What can hang from each mark:
sinar: bovun busanu folus mula romus samu setez tubak
soram: siduri
gove: sinar
nevi: zarer
gosufif: siduri sinar
tubak: siduri
romus: siduri sinar
setez: sinar
vopu: sinar
busanu: sinar
samu: nevi
siduri: bovun romus setez soram tubak vopu
regelu: sinar
bovun: sinar
mula: siduri
zalek: siduri

(in the rows, 128 means zero)
Known rows, with every way that one mark hangs from another:
(zalek (siduri soram tubak vopu)): 148  125  156  151  86  140  147  95  145  153  133  100  127  142  121  131  140  128  152  109  103  98  168  163  135  157  147  92  143  153  111  123  138  132  142  114  139  161  107  108  137  175  134  130  118  117  138  133  135  107  127  191  114
(sinar romus (samu nevi) setez (tubak siduri)): 146  113  133  120  71  87  121  111  113  54  150  96  137  147  107  117  110  180  173  103  178  80  162  146  165  96  149  104  149  201  130  99  92  125  52  135  175  163  102  97  134  119  170  105  130  102  243  134  187  124  124  177  167
(siduri (setez (sinar bovun busanu mula)) soram tubak): 139  134  154  118  90  128  135  92  149  132  131  130  112  123  119  123  142  108  143  111  111  104  177  108  143  159  145  88  145  161  120  127  152  126  102  142  157  161  116  126  146  178  126  136  129  105  151  116  144  115  121  180  134
(regelu (sinar bovun busanu (romus siduri) samu setez)): 142  112  129  136  76  92  123  108  122  64  137  78  123  147  111  111  83  164  156  107  132  93  161  111  144  86  149  98  140  158  134  108  89  127  27  140  168  172  99  113  141  106  166  131  134  105  203  122  186  118  107  163  173
(gosufif (sinar tubak)): 139  115  152  163  84  91  127  97  127  155  116  84  143  137  126  129  99  158  161  99  108  92  132  160  161  72  155  98  149  180  134  100  126  131  84  118  157  166  110  103  131  125  165  121  155  112  88  139  157  107  116  179  133
(romus (siduri (setez (sinar folus)) soram tubak)): 136  118  160  134  96  119  130  89  148  144  135  113  119  131  121  129  137  111  158  114  111  96  183  158  139  132  145  91  151  156  127  147  151  137  130  132  155  164  114  112  155  177  145  150  139  117  157  129  138  109  136  181  130
(vopu sinar): 138  121  145  158  71  118  136  95  120  169  144  75  141  136  128  133  104  150  158  107  100  99  137  155  164  81  150  95  151  154  132  138  128  128  66  117  162  165  110  110  132  135  165  143  144  118  144  124  137  108  116  183  148
(setez (sinar mula (romus siduri) samu)): 140  115  132  166  62  107  133  101  123  104  133  101  125  145  120  120  95  163  158  115  119  86  143  124  155  86  146  91  157  178  140  148  119  134  77  140  175  178  114  104  143  134  174  128  134  115  158  121  171  112  121  171  162
(setez (sinar bovun busanu mula samu (tubak siduri))): 143  120  127  131  57  101  117  104  134  74  107  86  121  133  117  118  93  151  152  110  132  98  152  94  165  99  151  97  155  191  140  127  117  129  81  143  175  173  110  117  152  122  176  112  126  107  177  116  187  117  112  165  174
(romus siduri): 140  108  157  168  87  103  128  98  139  157  106  74  139  137  125  130  91  155  170  106  94  91  146  175  143  74  148  98  152  160  140  144  152  132  84  122  158  172  114  102  146  141  179  144  140  120  161  129  139  107  124  176  139
(bovun (sinar busanu folus)): 138  114  145  127  102  104  134  100  123  141  105  87  142  135  126  124  117  155  156  102  133  100  134  129  150  68  158  98  148  160  141  97  129  135  72  120  170  172  109  123  148  138  154  136  150  119  64  134  145  112  106  179  139
(vopu (sinar bovun mula romus samu setez tubak)): 146  129  118  147  43  100  128  108  115  53  161  94  117  141  107  110  101  164  148  111  139  82  157  113  160  117  146  97  144  166  138  114  87  122  32  142  177  168  100  112  139  107  157  122  128  102  217  126  201  117  109  172  202
(gosufif (sinar busanu folus mula samu setez)): 142  114  125  148  84  82  129  102  123  82  124  87  139  143  114  116  91  174  163  102  158  81  137  115  139  84  151  93  155  170  138  79  113  134  43  137  172  170  115  128  138  121  163  129  167  109  94  120  189  114  105  171  165
(regelu (sinar mula samu tubak)): 142  113  139  119  69  93  130  107  117  86  111  78  120  143  120  119  82  147  156  105  120  96  147  141  157  88  152  96  145  163  138  109  90  134  60  132  169  177  107  111  150  130  169  117  128  117  182  131  160  110  106  170  157
(siduri soram tubak (vopu (sinar bovun mula romus setez))): 149  134  137  135  64  132  147  100  133  116  189  122  118  128  114  111  140  143  133  109  126  98  180  131  137  182  141  91  143  156  110  118  125  124  93  135  151  158  105  121  130  168  122  141  122  106  186  127  167  111  118  188  149
(setez (sinar bovun folus (romus siduri))): 138  115  134  158  64  109  123  98  130  127  146  86  132  140  118  122  117  153  155  114  116  93  154  136  161  94  150  99  151  169  137  148  132  132  82  135  164  175  105  108  134  142  158  138  134  112  134  132  177  112  124  170  164
(zalek (siduri bovun setez)): 137  126  147  138  94  139  133  93  149  151  91  94  129  151  125  133  132  121  163  111  97  92  163  171  153  128  148  94  142  143  126  132  144  127  90  124  150  162  105  108  142  163  150  125  113  111  147  121  129  120  136  179  119
(siduri romus tubak): 141  122  151  119  98  129  143  94  129  161  101  99  150  139  125  125  123  135  151  108  128  112  154  169  145  131  146  95  144  159  123  119  144  130  117  114  149  167  112  109  140  179  147  134  129  120  174  137  131  111  109  184  134
(siduri setez vopu): 141  115  166  140  95  120  133  92  132  166  121  107  131  132  131  123  126  137  156  106  102  114  168  166  145  135  149  95  156  144  119  138  150  127  78  130  156  159  107  105  135  197  165  144  123  110  124  135  129  113  125  182  110
(soram (siduri tubak)): 140  123  156  133  94  129  130  98  130  149  86  82  150  135  128  134  100  141  161  108  94  98  147  167  147  102  147  92  145  146  118  117  151  128  117  105  151  163  116  102  134  165  166  131  146  121  122  130  127  116  114  184  147
(setez (sinar bovun busanu romus (samu nevi))): 142  119  136  153  69  108  124  103  124  109  150  94  134  138  113  122  105  160  158  109  131  97  140  94  170  80  153  98  147  178  132  135  113  125  57  138  170  169  110  104  123  122  164  122  132  104  170  118  174  121  115  174  168
(gosufif (siduri soram tubak)): 145  124  166  142  85  123  130  87  135  167  123  99  133  129  124  131  128  146  157  102  109  83  134  148  144  103  150  93  141  166  128  91  142  127  120  110  151  164  116  120  115  170  149  124  151  121  155  132  129  108  127  180  127
(gosufif (sinar bovun romus)): 142  115  140  175  72  94  130  98  124  152  133  82  149  140  121  123  109  169  153  101  102  92  132  151  161  72  153  101  138  178  132  106  128  122  57  125  155  169  106  108  111  131  149  130  147  106  83  133  168  110  114  176  139
(zalek (siduri bovun (romus sinar) setez tubak)): 135  132  143  123  96  152  147  93  155  136  86  127  129  156  123  131  149  109  149  117  124  108  181  166  142  163  147  91  132  135  117  140  121  135  134  126  143  159  101  104  156  184  136  128  104  118  174  120  126  118  132  182  119
(siduri vopu): 145  113  160  151  85  115  133  97  127  169  125  84  141  132  130  124  108  158  157  103  102  107  147  170  149  116  150  96  156  151  124  131  148  129  84  121  153  164  109  104  130  172  170  138  131  118  124  136  138  109  118  182  122
(bovun (sinar (mula (siduri soram vopu)) samu tubak)): 147  117  143  124  85  97  132  103  125  110  110  107  112  128  122  115  116  144  145  107  136  89  148  138  162  119  153  98  144  165  138  91  108  135  116  134  173  167  108  113  154  132  155  118  126  116  120  132  158  109  117  177  148
(setez (sinar mula samu tubak)): 141  119  141  142  67  101  124  102  122  103  116  95  121  135  121  122  92  150  156  111  121  94  141  123  168  103  151  92  160  173  138  132  120  134  87  134  173  173  114  103  150  131  173  111  134  116  162  127  168  112  119  172  162
(siduri soram tubak vopu): 147  124  169  127  93  125  142  93  139  164  147  104  130  124  123  122  137  133  144  105  112  103  167  173  136  160  145  91  146  154  113  119  158  127  131  118  143  160  111  113  133  189  131  141  134  119  141  138  132  108  121  194  110
(mula siduri): 142  114  152  146  93  108  129  96  129  179  112  74  138  131  126  135  107  150  164  110  106  80  134  179  164  99  149  103  149  155  135  109  142  132  96  121  159  168  113  110  133  139  164  138  138  116  100  122  139  112  123  173  141
(busanu (sinar samu)): 139  110  138  145  84  101  123  97  120  145  100  57  141  144  127  125  82  165  165  106  120  92  131  166  167  91  149  96  152  151  125  117  101  132  101  122  158  170  116  105  128  152  176  131  148  117  123  133  152  108  115  181  139
(regelu (sinar bovun samu setez)): 144  110  142  124  80  87  122  106  116  100  127  63  130  137  117  118  78  158  153  104  118  104  156  132  167  102  153  100  141  140  127  110  99  124  37  129  160  167  105  109  133  119  161  124  129  111  213  126  165  116  115  165  156
(gove (sinar bovun)): 146  115  135  159  87  121  127  102  135  166  111  74  139  127  121  131  108  142  152  107  99  117  139  150  175  113  151  104  141  153  134  136  156  121  79  125  163  168  117  109  125  160  168  129  134  115  120  139  147  108  110  178  149
(samu (nevi zarer)): 144  112  152  157  85  102  131  105  128  175  126  91  153  141  123  135  95  173  171  98  128  96  141  145  160  85  154  103  160  189  131  139  126  121  50  115  163  164  119  89  118  141  156  133  142  114  231  125  127  111  127  188  136
(sinar mula samu setez): 147  116  139  139  81  91  130  107  120  85  111  86  132  138  116  115  80  175  163  105  137  85  143  134  148  112  146  93  156  154  136  107  127  126  39  135  172  170  117  113  142  129  168  121  140  114  205  120  169  116  113  171  165
(romus (sinar busanu)): 135  118  163  159  86  107  138  103  139  143  112  97  139  138  127  132  102  168  159  103  117  99  136  141  141  75  154  94  147  142  138  131  128  133  67  125  162  172  109  106  153  141  161  138  152  126  103  118  141  111  108  178  135

Rows:
141  132  124  105  90  150  138  89  143  154  133  104  131  134  124  120  144  112  142  120  149  97  171  165  149  173  144  98  142  147  120  109  126  140  143  130  152  158  104  126  141  176  148  148  121  114  133  121  148  120  118  180  149 => (mula (siduri bovun romus tubak (vopu (sinar busanu folus))))
138  131  168  90  109  136  142  85  142  162  122  130  125  133  125  124  164  97  145  109  131  115  183  168  139  172  143  90  142  151  119  114  162  124  133  126  149  156  108  117  145  210  115  143  131  111  193  134  119  111  119  190  114 => (siduri romus setez soram tubak)
143  120  104  143  81  130  140  106  134  122  130  104  129  140  115  126  129  145  156  116  148  85  135  135  148  111  146  102  145  177  142  103  137  136  75  142  182  179  114  129  137  166  163  138  148  110  40  131  175  112  95  175  175 => (gove (sinar busanu folus (mula siduri) romus))
141  115  143  115  83  122  127  96  140  155  110  74  145  135  134  123  121  153  157  104  120  104  163  189  159  116  147  101  152  174  124  131  157  126  96  125  152  162  107  117  135  176  169  131  121  118  163  124  137  119  131  178  109 => (tubak (siduri bovun vopu))
141  127  159  112  86  108  130  99  143  111  138  112  119  135  120  118  130  141  144  104  155  106  164  126  143  141  148  93  143  132  135  106  137  120  100  136  160  161  100  115  154  147  126  133  145  114  219  116  158  111  108  180  155 => (siduri (romus (sinar bovun busanu samu setez)) soram)
141  119  132  138  56  105  120  104  133  119  109  91  126  130  125  124  97  154  152  108  110  102  155  123  175  106  152  100  157  190  135  140  133  130  85  137  166  172  111  110  145  132  170  114  117  109  172  121  172  111  123  166  160 => (setez (sinar bovun mula (tubak siduri)))
142  131  132  113  96  140  134  103  132  115  95  120  139  137  129  114  118  146  144  110  121  99  167  148  144  148  145  89  141  144  109  104  140  130  114  122  155  158  109  108  138  171  157  121  125  116  130  128  143  123  122  183  143 => (soram (siduri (bovun (sinar mula romus setez)) tubak vopu))
143  118  148  142  68  98  114  99  124  110  121  76  124  128  118  123  95  145  152  110  112  101  147  122  179  107  154  97  151  162  135  136  119  127  93  130  164  169  108  99  140  122  167  112  130  113  175  132  173  116  123  171  166 => (setez (sinar bovun samu tubak))
142  113  149  137  103  98  134  100  120  127  96  84  138  135  125  121  100  159  156  102  126  102  129  120  156  65  156  95  143  157  142  97  119  129  72  120  172  169  111  115  147  123  163  127  147  120  106  129  144  114  107  178  138 => (bovun (sinar busanu samu))
142  116  145  160  83  82  116  102  128  128  122  86  139  131  119  122  93  167  156  98  115  91  147  140  166  99  156  101  148  169  130  94  122  124  64  126  156  160  107  104  129  108  159  114  147  103  140  135  180  111  120  171  153 => (gosufif (sinar bovun setez tubak))
138  122  145  144  83  104  141  107  158  75  136  129  118  137  112  120  116  156  155  109  152  79  178  132  107  129  145  89  148  145  137  125  123  144  98  144  162  171  113  122  176  146  142  150  150  124  163  114  170  108  117  177  163 => (romus (siduri soram tubak) (sinar busanu folus mula setez))
143  118  130  132  54  97  116  103  126  76  123  81  117  133  113  117  101  145  149  113  131  95  154  116  167  114  153  97  153  168  142  131  116  133  86  141  172  176  110  114  147  133  163  117  129  113  163  131  190  115  117  168  184 => (setez (sinar bovun folus mula samu tubak))
135  126  149  98  110  114  124  92  139  106  85  112  120  134  124  116  130  120  153  107  132  98  163  140  158  113  153  93  139  148  138  104  128  127  78  135  170  160  104  115  157  149  153  119  129  110  143  128  141  127  123  177  128 => (siduri (bovun (sinar busanu samu tubak)) setez)
139  117  132  152  90  113  145  103  132  117  105  131  126  142  127  112  118  158  151  105  122  98  152  116  130  85  150  94  149  174  138  117  122  135  63  141  177  171  106  116  154  152  165  141  127  109  94  126  155  110  109  175  137 => (bovun (sinar busanu mula (romus (siduri setez vopu))))
140  130  158  110  82  132  140  94  156  134  134  152  104  133  128  113  159  115  133  106  136  124  190  125  127  182  146  91  147  131  121  133  148  125  110  153  158  157  98  116  158  210  127  151  117  107  174  116  143  107  111  182  128 => (siduri (romus (sinar bovun busanu mula)) setez soram vopu)
137  134  128  143  79  130  138  97  138  110  173  111  126  142  117  119  124  147  154  111  136  79  165  127  135  117  142  90  146  163  130  119  124  128  64  132  165  160  104  122  146  120  145  143  149  107  192  117  166  118  116  182  165 => (vopu (sinar busanu (romus (siduri bovun soram tubak)) setez))
148  129  129  107  65  105  119  103  147  66  109  95  102  129  108  111  115  127  147  110  147  80  158  113  146  140  146  101  140  169  147  83  123  125  103  149  172  171  105  129  155  125  146  121  125  101  191  115  191  116  98  169  193 => (sinar bovun busanu (mula (siduri romus soram)) samu tubak)
138  127  142  99  90  137  122  91  131  118  90  104  133  138  124  125  128  105  148  118  127  118  179  137  156  150  147  91  144  136  114  127  137  130  141  124  156  158  108  105  142  196  157  134  131  113  158  129  141  122  119  178  163 => (soram (siduri romus (setez (sinar bovun folus samu)) tubak))
142  118  129  177  85  92  129  102  136  108  131  100  144  142  113  116  99  174  156  102  125  85  151  121  136  88  149  97  143  182  129  98  118  127  54  133  157  166  107  113  129  111  156  134  151  99  118  125  188  114  112  171  157 => (gosufif (sinar bovun busanu (romus (siduri tubak)) setez))
134  123  165  115  80  108  129  99  149  125  116  110  121  135  128  130  135  138  155  106  129  97  169  177  156  115  151  96  142  155  135  129  132  130  106  133  159  163  101  105  162  159  146  127  133  121  160  123  140  114  131  180  122 => (romus (sinar (tubak (siduri bovun setez soram))))
139  114  155  178  77  100  135  104  153  129  104  93  136  134  117  127  97  156  152  110  97  99  165  159  137  102  150  96  135  141  133  162  118  135  107  129  147  170  110  96  156  146  164  146  125  128  168  123  148  108  127  175  146 => (romus (siduri tubak) (sinar bovun))
135  120  152  124  86  119  138  99  137  140  112  103  140  146  126  126  125  148  153  107  149  110  148  150  139  100  152  95  148  144  139  123  132  135  95  127  163  171  103  112  156  166  149  143  145  122  136  125  146  109  102  179  149 => (siduri (romus (sinar busanu folus)))
136  118  154  141  90  99  133  105  135  109  129  101  136  140  120  126  108  176  161  105  150  92  149  134  137  96  154  94  152  135  137  115  120  136  58  131  166  169  106  112  157  138  155  140  158  122  113  121  163  114  109  175  156 => (romus (sinar busanu folus setez))
138  120  145  134  93  106  137  103  122  118  112  109  133  140  123  119  119  160  153  101  131  93  134  125  151  70  156  97  143  180  142  90  113  131  69  123  175  172  100  110  148  120  154  119  142  110  83  140  160  112  104  180  146 => (bovun (sinar busanu romus tubak))
144  116  148  132  92  125  133  94  132  183  118  94  135  134  131  126  122  137  154  112  125  100  151  177  157  140  147  102  153  150  125  113  142  134  125  126  155  163  106  108  135  171  164  142  123  112  126  127  139  109  119  175  135 => (mula (siduri romus vopu))
144  121  121  110  61  100  130  102  123  45  134  103  109  146  105  112  135  138  158  118  168  63  161  158  146  126  145  99  143  178  147  91  95  137  78  151  183  178  101  120  148  159  152  129  131  105  107  137  196  121  111  171  185 => (sinar folus (mula (siduri setez)) romus samu tubak)
144  132  132  139  72  151  147  97  142  137  149  122  116  151  125  124  140  129  149  110  132  104  171  122  136  161  145  91  154  151  118  119  129  131  113  130  155  158  98  117  148  156  139  135  119  106  188  115  152  104  113  184  147 => (zalek (siduri romus soram (vopu (sinar busanu mula setez))))
140  121  165  123  101  114  129  89  140  181  128  100  119  126  127  134  138  119  160  111  109  81  157  179  160  130  146  99  147  147  131  105  157  128  107  131  158  160  110  117  138  165  140  145  140  108  108  120  129  112  130  178  123 => (mula (siduri setez soram))
139  112  151  124  84  121  129  93  131  161  119  98  136  133  136  128  126  143  157  108  116  118  173  155  164  119  149  98  163  175  117  147  144  132  97  132  159  160  107  108  139  189  176  138  121  111  132  125  136  114  135  174  107 => (tubak (siduri (setez sinar) vopu))
139  121  119  127  81  120  127  99  138  150  83  92  131  140  125  120  101  140  151  113  120  96  157  153  161  148  144  101  145  153  117  118  102  135  118  140  153  167  117  116  132  175  159  139  115  103  127  121  158  107  116  171  151 => (busanu (sinar bovun (mula (siduri romus setez tubak))))
140  122  145  138  68  99  131  106  141  87  103  104  116  138  119  122  102  153  153  113  136  77  148  160  155  114  150  96  140  146  144  121  103  137  100  141  167  172  108  104  162  131  163  121  129  125  145  116  163  116  121  172  160 => (romus (sinar (mula (siduri bovun)) samu tubak))
145  117  113  112  83  119  129  101  134  95  109  105  113  137  113  122  132  112  152  120  161  101  159  152  164  150  147  102  145  161  141  107  124  137  114  145  182  171  113  117  152  177  170  126  132  113  115  142  171  112  107  174  180 => (gove (sinar folus (mula (siduri romus setez)) samu tubak))
142  116  141  138  99  98  137  107  119  133  99  109  138  135  127  119  95  175  154  101  122  98  139  127  159  94  153  96  153  156  134  104  125  131  50  127  171  168  115  112  146  125  159  121  134  115  139  126  146  109  116  173  140 => (bovun (sinar mula setez))
141  135  141  67  112  150  141  88  151  141  130  133  126  131  126  108  174  103  128  108  163  117  184  150  134  188  147  90  136  149  116  92  154  132  162  128  149  156  101  132  152  199  110  136  125  118  161  136  135  117  115  193  116 => (siduri (bovun (sinar busanu folus)) romus soram tubak vopu)
141  115  115  123  78  105  120  105  128  108  116  93  123  141  122  117  96  164  162  111  156  75  158  158  157  150  147  100  163  158  122  95  89  146  107  141  165  168  112  115  143  151  173  129  133  105  106  135  189  107  118  171  168 => (busanu (sinar folus (mula (siduri vopu)) setez tubak))
143  115  127  122  72  93  136  107  112  66  117  101  125  145  114  110  121  160  149  107  156  86  141  135  153  85  153  97  141  179  147  90  92  135  72  134  182  179  103  116  151  135  151  118  135  117  104  146  178  114  106  177  165 => (bovun (sinar folus mula romus samu tubak))
138  125  136  75  111  138  131  87  140  118  101  127  123  139  129  105  161  108  139  110  164  125  183  141  146  162  150  92  144  133  125  110  134  131  110  142  166  155  97  122  155  202  148  138  117  110  152  133  140  124  117  180  123 => (siduri (bovun (sinar busanu folus samu)) romus setez vopu)
